Each row comes from the steps of one path. Every step used is in the known rows, and no mark comes twice. Write the path behind each row, first mark first.
Known rows:
zepu -> revat -> depo -> gupak: [  6.3  11.4 -13.1  11.8   8.6   1.1 -15.9   8.4  -0.1  10.2  -8.3   4.2
   5.6 -16.1   8.4   4.5  -2.0 -29.9  15.8  -2.8  -3.7   1.7  14.4  52.2
  24.4]
depo -> gupak: [  5.2   3.8 -12.7  10.4   4.1  -0.3 -12.5  10.4  -0.2   3.2   1.6  -9.1
  -0.1   6.3  -7.1 -36.5  -2.2 -11.2  -6.0   0.0  -3.3  -1.5  10.6  31.2
  18.7]
revat -> depo -> gupak -> sesu: [  8.6  13.8 -15.2   9.8   7.3  39.6 -12.5   9.4  -6.2  -7.2  -4.5 -10.0
 -11.9  28.4  -7.0  19.6  15.7 -19.5   7.2 -19.0 -10.0  16.7  18.2  23.6
  27.2]
revat -> depo -> gupak -> fulog: [ -0.2   7.3 -19.5   2.1  18.1  36.0  -8.6   5.4   2.3  -1.4   8.5  -3.5
  -8.7  28.6   3.8  33.9  -0.9 -27.9  24.0 -14.9  -0.7   4.0  21.7  30.9
  20.4]
papo -> furi -> vazo: [ -3.3   2.8   0.2 -12.4  12.6 -34.9  -0.1  -5.6  -3.2 -18.4   3.8  -5.6
  -9.4  -6.1  -1.0 -13.2  -1.0  -4.2 -16.0  -7.3   1.6  28.8  22.1 -35.7
  -6.5]
sesu -> furi -> vazo -> susonum -> papo: [ -0.3  -7.7   1.0 -29.5   0.4 -27.1  -4.8 -14.4   1.7  15.3  14.5 -11.7
  -1.2 -32.1   6.7 -11.4  15.6  -3.3 -10.7 -23.1 -13.0  -5.3  13.6 -33.9
   3.4]
zepu -> furi -> sesu: [ 10.3  -0.3  10.0  -7.4   2.5  -6.4  -5.5 -12.3  -7.7  -1.8 -19.5   6.1
   4.3  14.2  19.6 -11.7   1.1  12.5  -0.7 -15.4  -6.9   1.5  11.2 -21.8
   1.1]
susonum -> papo -> furi -> sesu -> gupak: [ -5.0 -12.9  -6.8 -10.2  -5.1 -24.2  -1.1   0.0   4.2  -7.3  10.3 -19.6
  -2.4   4.2  -9.3  13.8  18.5  36.9   8.6 -18.6 -10.3 -20.1  24.4  -9.2
  23.6]
susonum -> papo: [  1.7  -3.8  -0.4   0.8   2.5  -0.2  -1.6   4.2   2.5   8.6  -3.1  -5.2
  10.7  -0.2   1.6   5.2  -1.3   9.1   6.9  -1.2 -16.2 -21.0  10.4  16.0
  14.6]
papo -> furi -> zepu: [ -1.2   6.7 -15.3 -18.6  16.5 -33.4   8.3   4.2 -12.6 -16.3   4.8 -13.7
   3.5  17.1  16.4  22.1   3.8  -1.0   0.4  -3.0  10.0  22.5  17.6 -27.5
  -7.7]
gupak -> fulog: [-5.1 -4.2 -3.5 -9.7 12.7 30.1 -2.0 -5.5 -2.5 -4.9  5.5  4.6 -5.4 22.1
 -0.3 25.5 -0.6 -9.8 17.8 -4.9  2.4  3.6  5.4  2.3 -3.9]
papo -> furi: [  4.4   5.9 -13.3 -10.1   5.2  -9.3   1.2  17.0  -3.9 -10.8  10.0  -4.2
   2.9   5.1   6.3   0.8   0.6   6.9  11.1   2.0   4.6   5.7  16.0 -14.1
  -4.5]
zepu -> revat -> depo -> gupak -> sesu: [  9.4  14.4 -12.4  10.5   8.3  35.8 -21.6   8.1  -9.7  -0.3 -13.2   4.7
  -3.3   4.9  -1.9  13.0  12.3 -29.9  15.4 -11.9 -11.5  19.2  15.6  45.6
  26.9]
vazo -> susonum: [ 14.1  12.2  -9.1 -16.3  -2.1   3.7   1.2  -0.9  -3.4  11.9   9.8   5.1
   9.3  -7.0   6.6  -1.7   1.8  -4.1  20.0   1.2   2.4   0.1  -1.6 -23.5
  -9.0]
revat -> vazo -> furi -> zepu: [-10.4  10.8  -2.9 -46.6  -2.8 -17.8  11.4 -13.0   1.6  -4.3  -0.8 -18.1
  -7.0 -31.9  34.5  21.7   0.9  -0.9  -5.0  -9.2  11.2  25.9  13.2 -41.7
  11.3]
gupak -> sesu -> furi -> papo: [ -5.7 -12.5  -3.6  -8.7  -2.1  21.7  -6.6 -13.8  -7.2  -5.8  -4.9  -9.7
 -26.8  -1.4  -1.5 -22.1  31.3  -0.6 -22.3 -23.9  -0.9  15.7  10.7 -32.1
  11.0]
vazo -> susonum -> papo -> furi: [ 21.3  14.1 -22.3 -26.3   4.1  -6.1   0.4  18.6  -5.3   9.9  16.0  -4.7
  22.3  -3.2  12.1   4.2   0.1  13.2  37.9   2.2 -10.1 -13.9  23.5 -18.0
   2.0]
gupak -> sesu: [  5.4   3.0   0.8  -0.6   0.9  34.7  -6.4  -0.6 -10.3 -10.4  -5.6  -0.3
  -9.1  21.9 -11.1   8.2  15.4  -1.1   0.8 -10.3  -7.7  17.5   1.6  -5.5
   3.8]
revat -> depo -> gupak -> sesu -> furi -> vazo: [ -8.1  -0.7  -3.8  -4.0   7.8   7.7 -16.9  -9.0  -2.9 -11.5   5.6 -19.9
 -32.0   4.9  -6.9  -2.0  30.8 -27.5 -30.3 -43.2  -9.5  30.6  24.2  -4.8
  24.4]
vazo -> susonum -> papo -> furi -> sesu -> gupak -> depo: [ 11.6   3.7  -9.6 -20.1  -9.1  -6.2  -0.3  17.7   0.8  -1.2  33.7 -10.6
   7.9   8.4  -6.3   7.8  20.3  24.5  49.7 -16.5 -18.0  -1.8  27.4 -33.1
  11.0]
revat -> vazo -> susonum -> papo -> furi -> sesu -> gupak -> depo: [ -5.4   9.5  -4.9 -27.1 -15.8  10.3   7.2   9.6  10.7 -10.2  31.6  -9.0
  -5.6 -19.6   4.1  12.7  16.0  23.4  41.7 -24.0 -12.6   8.0  28.4 -45.2
  22.4]
vazo -> furi -> sesu: [ 27.1  -2.0   0.5 -35.9 -14.3 -15.2   1.0  -5.0  -3.3   5.3  -0.5  -5.5
  -2.8   1.6  15.6  22.7  12.6  19.6   3.2 -10.3  -3.1   4.9  11.8 -36.1
   7.9]
zepu -> revat: [  0.7   0.2   1.7   1.0   1.5  -3.9  -8.7  -1.3  -4.3   7.0 -10.7  12.5
   8.2 -22.3   3.9  -3.0  -2.5 -11.7   7.2   7.1  -2.6   1.4  -2.6  24.2
  -0.8]
susonum -> papo -> furi -> zepu -> revat -> depo: [  2.0  10.8 -17.5 -16.5  23.6 -33.3   2.7   5.2  -9.0  -0.6  -7.3  -6.2
  19.2  -3.3  33.7  69.9   3.3 -10.1  25.4  -6.4  -6.1   6.4  31.1  10.2
  12.2]
revat -> vazo -> susonum -> papo -> furi: [  3.4  19.9 -17.4 -33.5  -1.7   8.5   8.0  11.6   4.2   1.3  12.7  -2.7
   9.0 -30.6  22.6   9.4  -5.1  12.0  31.9  -5.1  -3.7  -4.5  24.2 -28.3
  12.8]

Which path is each row?
[ -7.1   6.8   0.1 -33.4  -9.1  -6.9  -2.1 -16.4   7.5  10.1 -20.0   3.4
  -9.4 -78.8  31.9 -28.7  -5.2  -6.4  -1.5   3.8   8.0  19.2  19.9 -23.7
  21.8]
zepu -> revat -> vazo -> furi -> papo
[-20.4   0.0 -10.9 -16.0   3.9  15.2 -15.8  -9.3 -10.8 -11.6  -8.4 -14.5
 -21.0 -23.7  13.3 -11.7  23.6 -31.0 -25.5 -29.6   0.9  33.2  11.1  19.6
  28.0]
depo -> gupak -> sesu -> furi -> zepu -> revat -> vazo
[ -0.3  -1.6 -17.2   3.4   4.9  20.0 -22.3  -5.8  -6.1   4.5 -12.5  -5.4
 -21.8 -18.7   7.9 -16.9  29.0 -31.0  -8.6 -25.6  -3.9  17.6  25.5  22.5
  35.3]
zepu -> revat -> depo -> gupak -> sesu -> furi -> papo
[ -3.0  -4.8 -17.3 -10.6   8.9   5.1 -13.6  -0.5 -17.4 -10.1   4.9 -28.1
 -16.7  28.9  -2.7 -14.4  31.5 -19.1 -25.5 -29.0  -2.7  22.3  12.9   6.4
  18.2]
depo -> gupak -> sesu -> furi -> zepu
[ -4.4 -10.1  -1.7 -11.5  -6.3  26.6  -9.5   3.2  -8.9  -7.4   9.9 -10.2
 -16.8   8.0  -4.7   4.9  31.2   1.1 -11.4 -24.1  -6.5   8.2  -0.5 -12.9
   2.6]
gupak -> sesu -> furi
[ -3.6   0.4  -1.3  -7.7  13.3 -27.3  -2.1 -14.2 -11.9   1.3 -15.8   3.7
   8.9  -8.8  14.8  17.4   0.9 -20.4  -4.0   1.5   5.1  19.4  -0.7  10.0
  -3.9]
furi -> zepu -> revat
[ 21.3  -0.5  -8.3 -14.4  -2.1 -14.8   5.1   2.5  -7.4 -15.6   1.8   1.0
  -5.6  21.8   8.1  26.6  11.6  19.4   4.1 -11.8   1.9  11.0  16.8 -32.5
   1.9]
papo -> furi -> sesu
[ 11.8  14.5  -9.5 -29.3  10.8 -32.4   1.4  -7.8  -5.9  -6.5  13.0   0.4
   0.3 -13.5   4.3 -12.6   1.0  -8.1   5.6  -5.6   3.8  29.5  20.3 -60.1
 -15.6]
papo -> furi -> vazo -> susonum
[  9.4   4.5   3.3 -19.8   8.5 -22.9  -1.5 -18.6  -0.1  12.1  -0.9  -0.4
   7.4 -19.1  -1.6 -11.2   0.5  -4.5   1.1  -8.3 -16.6   2.7  14.4 -31.0
   4.8]
furi -> vazo -> susonum -> papo
[ -4.5  12.4 -19.1 -32.6   1.8  20.2 -14.7 -10.1 -14.1   0.0   1.5  -9.1
 -12.3 -31.0  21.4 -12.5  25.3 -36.4  -4.9 -29.0   3.8  34.1   9.6  -0.5
  20.4]
depo -> gupak -> sesu -> furi -> zepu -> revat -> vazo -> susonum
[ 11.0   6.4 -12.6   8.9   4.5  33.8 -17.4  10.3 -10.9  -6.0  -5.2 -10.0
  -9.2  28.9 -21.0 -28.2  12.6 -13.0  -3.8  -8.6 -12.1  14.1  12.7  25.5
  21.4]
depo -> gupak -> sesu
[  0.9  -5.9 -14.5  -1.4  -2.5  30.1 -21.2  14.2 -10.0  -3.6  12.2 -19.1
 -16.5  14.9 -10.6 -33.8  27.9 -11.0 -16.1 -24.5  -8.7   5.2  11.1  22.0
  21.2]
depo -> gupak -> sesu -> furi
[ -2.5  -3.9   0.7 -30.0  -2.3 -29.1  -2.8 -19.4  -0.4   7.2  17.9  -5.8
 -10.5 -33.8   6.8 -18.3  16.8 -13.6 -17.9 -22.3   2.6  15.8   3.4 -51.4
 -11.6]
sesu -> furi -> vazo -> susonum
[-25.6  -3.2   2.0 -26.5  -0.4  15.0  -4.5 -18.1 -10.5 -15.4  -8.6  -5.5
 -20.3 -30.3  22.2  25.5  27.2 -19.3 -20.0 -30.9   3.9  36.7   0.4 -11.5
  10.1]
gupak -> sesu -> furi -> zepu -> revat -> vazo
[ -4.1   3.2 -20.0  -9.3  12.0   9.7  -8.9  -0.5 -12.3 -10.0   6.6 -28.5
 -19.3  27.9  10.8  33.7  35.5 -25.6 -14.9 -38.5  -0.3  24.8  19.0   4.7
  23.0]
revat -> depo -> gupak -> sesu -> furi -> zepu
[  9.8  -0.9 -16.0 -26.3  -7.5 -20.6   1.2  -1.0   1.5   4.9  20.2 -14.8
   6.9  -3.3  -4.6  15.1  21.2  32.7  30.3 -17.5  -7.4 -19.2  22.0 -31.0
  14.9]
vazo -> susonum -> papo -> furi -> sesu -> gupak
[  0.6  -8.8 -16.6   1.3   1.9  21.0 -18.6  -2.7  -7.7  -2.7  -2.6 -18.9
 -27.8   4.6  -8.2 -57.2  28.2 -13.7 -28.1 -23.5  -3.7  12.5  22.2   1.5
  29.6]
depo -> gupak -> sesu -> furi -> papo
[ 16.6  19.4 -20.6 -28.4  13.3   0.5 -18.3   4.2 -17.4   3.3 -11.9 -15.5
   2.9   3.6  20.9  29.4  17.5 -30.2  16.7 -13.8  -6.9  35.3  27.9  16.1
  26.9]
vazo -> furi -> zepu -> revat -> depo -> gupak -> sesu
[  3.3  -5.4   8.2 -23.8 -20.6  -8.4  -3.2   7.9   6.7  -1.4  25.1 -16.1
  -9.3  -3.3  -4.0  -5.4  21.7  19.5  21.1 -16.2 -10.3  10.8  14.1 -32.8
  11.7]
vazo -> furi -> sesu -> gupak -> depo
[  5.5   5.2  -8.3 -38.2   4.4 -34.2   4.5  -3.6  -7.6   4.3   1.9 -19.3
   5.8  -2.9  23.7  17.2   5.0  -0.2   0.8  -1.9   5.0  16.7  12.1 -30.3
  -0.6]
vazo -> furi -> zepu
[-17.7  -9.0  12.0  -4.0  -2.5 -14.3  -8.8 -18.8   1.9  -1.5  -7.7  -7.9
  -2.8  -5.4   1.7 -29.0  10.0  20.4  -2.1 -22.7  -1.1 -10.0   8.0 -13.5
   9.1]
zepu -> furi -> sesu -> gupak
[-11.6 -13.0  10.2 -14.7   1.2   1.8 -10.2 -18.0  -7.1 -15.4   2.7 -11.3
 -28.3  -3.2 -10.9 -12.6  30.7  -9.3 -37.0 -33.7  -8.5  31.1   6.6 -33.5
  -0.7]
gupak -> sesu -> furi -> vazo
[ -6.9   2.9   3.5   1.2  13.7  -8.3  -7.1 -15.8  -3.2   5.4 -25.5   1.6
   1.8 -14.6  20.1 -59.6 -10.0  -0.4  -5.0  -1.0   1.4   3.4  21.3 -21.0
   4.8]
zepu -> furi -> papo
[ 16.4  14.5 -24.2 -33.8  19.0 -35.2  -0.9   4.0 -16.8  11.0   0.2  -0.8
  30.6 -10.2  26.4  23.9   1.3  -6.5  36.3   4.6  -6.4   4.7  22.8 -10.0
  -2.0]
vazo -> susonum -> papo -> furi -> zepu -> revat
[-14.4  -0.5  15.0 -31.6 -26.3   2.3  -5.2  -1.7  12.8  -3.6  12.9  -2.0
 -13.3 -55.8  11.1  -4.0  14.5   7.5  20.0 -15.9  -6.0  23.1  12.3 -17.4
  22.0]
zepu -> revat -> vazo -> furi -> sesu -> gupak -> depo
[-14.7   8.2 -10.7 -24.3  13.5 -23.3   3.5  -3.3  -3.6  -9.3 -12.6  -4.6
   8.5 -34.2  31.9  26.4  -5.6  -3.4   7.0  -5.5  -2.1  13.9  25.1   4.1
  18.2]
susonum -> papo -> furi -> zepu -> revat -> vazo
[-31.3 -12.9  -1.4  -5.9   6.7  22.2  -5.6 -10.2   8.9  -4.6  17.0 -10.5
 -12.5   6.6 -19.0   4.1   8.6  -3.5  16.9 -11.5   6.4  -7.1   2.0  12.0
   4.0]
sesu -> gupak -> fulog
[-13.3   1.8  -8.7 -42.0  -1.2 -15.6   2.0 -16.2  -1.9  16.0   3.3  -5.7
   7.9 -59.1  40.9  21.0  11.9 -14.0   5.6 -20.2  -0.6  -0.1   7.2 -11.0
  13.3]
sesu -> furi -> zepu -> revat -> vazo -> susonum -> papo
